Every row comes from one small tree of marks. Brackets hold a mark, then the marks that hang from it, in the order of their numbers. Every link used is in the known rows. Which tree was each row made from?
Known rows:
(Q_450 (Q_811 Q_230)): [ 18   3   1  21 -12  -3 -12  11 -33  29 -18  -6 -31  42  46 -54 -33  14
 -38]
(Q_915 Q_669 Q_947): [-25  12  -6  33 -24 -26  18 -32 -39  21  25  24 -21 -17 -29 -19  16 -30
   8]
(Q_230 Q_811): [  3 -42   4  12 -12 -32  -4  25  -5  16  -4 -31 -19   5  30 -24 -48  -6
  29]
(Q_915 (Q_669 Q_230 Q_849) (Q_947 Q_935)): [-40   3 -12  42 -12 -20  37 -44 -13  37  36  71 -36 -16  11 -47 -13 -78
 -23]
(Q_811 (Q_230 Q_669) Q_935): [ 39   0  80   7  20  17   6  44 -65  15  -7  -9  18  26  66 -43  -9 -21
 -23]
(Q_849 (Q_669 (Q_230 Q_811 (Q_947 Q_935)) Q_915)): [ 13 -27  -5  61 -14 -19  54 -11  11  12  49 -26 -53  32  66 -30   9 -33
 -72]
(Q_450 (Q_811 (Q_230 Q_669) Q_935) Q_947): [ 14  -6  15  -7 -33 -26 -21  21 -86  59 -41 -73 -33  40  51 -69  -5  19
 -57]
(Q_669 Q_849 (Q_915 (Q_947 Q_935))): [-23  17 -33  32 -24   7  12 -44  17 -10  29  14 -55  -2 -59 -64   1 -72
  18]
(Q_915 (Q_669 (Q_230 Q_811))): [-26   3  10  34  13 -54  52  -5 -18  18  44  10 -42 -10  53 -33 -33 -53
 -20]
(Q_230 (Q_669 Q_849 Q_915) (Q_811 Q_935) Q_947): [ 19 -22   0  23  42 -22  -4  15 -43  13  29 -51 -22 -40 -11 -88 -23  -8
 -12]
(Q_230 (Q_669 Q_849 Q_915) Q_811 (Q_947 Q_935)): [ 31  -2 -13   5  52 -39 -21  -2 -11  49  22 -39 -31 -46  10 -78 -20 -12
  -7]
(Q_669 (Q_230 Q_811 (Q_947 Q_935)) Q_849 Q_915): [-35 -22 -21  53  18 -28  24 -14  -7  12  45   5 -75  13  24 -99 -47 -88
 -39]
(Q_849 (Q_669 Q_230 (Q_915 (Q_947 Q_935)))): [ -1 -13   1  64 -35  13  69 -28  23   1  50  -1 -57  37  45 -12  33 -54
 -68]
(Q_230 (Q_669 Q_849 Q_915) Q_811 Q_947): [ 21  17 -13   5  43 -32  -7   8 -25  21  34 -54 -41 -50 -28 -72  -7 -15
  -6]
(Q_849 (Q_669 (Q_230 Q_811) (Q_915 (Q_947 Q_935)))): [  1 -34   2  68 -38  -1  67 -17  19  11  48 -14 -66  38  60 -25  10 -58
 -53]
(Q_669 Q_230 Q_849): [-40   9 -11  17   4  17  45  -9  20 -20  34  45 -34  -3   7 -33 -22 -74
 -48]
(Q_849 (Q_669 Q_230 Q_915)): [ -1   5   1  55 -22   6  82 -20  30 -23  60 -19 -58  30  41  -7  33 -50
 -70]
(Q_669 (Q_230 Q_811) Q_849): [-38 -22  -8  25  -3  -5  42   7  15  -9  31  25 -46   1  29 -50 -56 -79
 -27]
(Q_669 (Q_230 (Q_811 Q_935)) Q_915): [-41 -56  33  64   0 -15  49  10 -19  -2  42 -18 -78  43  70 -67 -50 -81
 -27]
(Q_669 (Q_915 Q_947)): [-22  -1   1  37 -25   6  12 -27 -17  -5  22 -13 -55  21 -38 -36  19 -45
  12]
(Q_849 Q_669): [ 29   7 -13  22 -28   6  47  -9  30 -14  25 -19  -4   5  16  19  37   7
 -39]
(Q_849 (Q_669 Q_915)): [ 22  18 -14  40 -28   0  58 -22  32 -25  47 -37 -37  13   3  -3  41 -18
 -33]

Which tree is each row?
[ 17  59 -15  -5  53  -1  -4 -16 -19   2  37 -24 -21 -53 -55 -48  41  -7
 -36]
(Q_230 (Q_669 Q_849 Q_915) Q_947)
[ 13 -48   3  54 -20  -4  51  11  -4   6  31 -11 -14  25  67 -15   3  -7
 -79]
(Q_849 (Q_669 (Q_230 (Q_811 Q_935) Q_947)))
[ -44  -38  -13   62   10  -16   36   -2  -27  -16   50   -3  -68   15
   11 -105  -50  -85  -44]
(Q_669 (Q_230 (Q_811 Q_935) Q_947) Q_849 Q_915)
[-30  18 -21  33  17 -57  38 -11 -21   8  53  21 -36 -30  12 -59 -33 -56
 -32]
(Q_915 (Q_669 (Q_230 Q_811 Q_947) Q_849))
[-21  14 -29  27 -19 -26  14 -49  -8  34  21  50 -18 -31 -25 -43  -3 -46
  13]
(Q_915 (Q_669 Q_849) (Q_947 Q_935))
[-17 -34  11  23  30  -3  -3  -2 -29  43   5  38  -7  22  67 -24 -12 -17
 -74]
(Q_669 (Q_230 (Q_947 Q_935)))
[-15 -13  -1  35 -18   1   0 -33  -7  16  14  -3 -49  24 -14 -39  10 -42
  11]
(Q_669 (Q_915 (Q_947 Q_935)))
[-25  28 -23  27  28 -41  34 -29 -13  15  45  44 -22 -30  16 -49 -14 -47
 -46]
(Q_915 (Q_669 (Q_230 (Q_947 Q_935)) Q_849))
[-34  33 -28  30 -28 -21  27 -39 -19   2  35  37 -24 -35 -61 -38   8 -52
  13]
(Q_915 (Q_669 Q_849) Q_947)
[ 50  45  48  -2  46 -16 -25  18 -60  54   4 -15 -10  21  45 -51  15 -21
 -38]
(Q_811 (Q_230 (Q_669 Q_915) (Q_947 Q_935)))
[-23 -80  23  41  14 -14   7  28 -52  27   7   9 -15  29  74 -47 -52 -19
 -55]
(Q_669 (Q_230 (Q_811 Q_935) Q_947))
[-23 -38 -21  28  18 -16   7   2  -8  28  18  35 -26   1  40 -67 -58 -51
 -49]
(Q_669 (Q_230 Q_811 (Q_947 Q_935)) Q_849)
[ 24 -44  41   1  24  -9  12  34 -17  21   8 -42  -5 -27  51 -29 -33   3
  13]
(Q_230 Q_669 (Q_811 Q_935))
[  9  65   1 -11  33  12  35 -19  26 -19  47 -23 -40 -48 -39 -29  31 -44
  -6]
(Q_230 (Q_669 Q_849 Q_915))
[ 32  25  -6  10  15   1 -20   9 -44  34 -10  -9 -25  11  24 -68 -17  24
 -58]
(Q_450 (Q_811 (Q_230 (Q_669 Q_849) Q_947)))
[-35  -9  10  47  23  -9  26 -13 -34   4  42   1 -61  31  25 -53   3 -56
 -67]
(Q_669 (Q_230 Q_947) Q_915)
[-52 -21  -6  54 -26 -24  51 -21 -35  12  43  45 -46 -13   0 -61 -32 -79
 -11]
(Q_915 (Q_669 (Q_230 (Q_811 Q_935)) Q_849) Q_947)
[-53 -72  33  75 -23  -1  44   0 -38   8  36  -4 -84  53  47 -71 -40 -89
 -22]
(Q_669 (Q_230 (Q_811 Q_935)) (Q_915 Q_947))
[-45  18 -21  44  19   1  37 -25  -9 -22  58  18 -68   8 -22 -77  -4 -84
 -62]
(Q_669 (Q_230 Q_947) Q_849 Q_915)
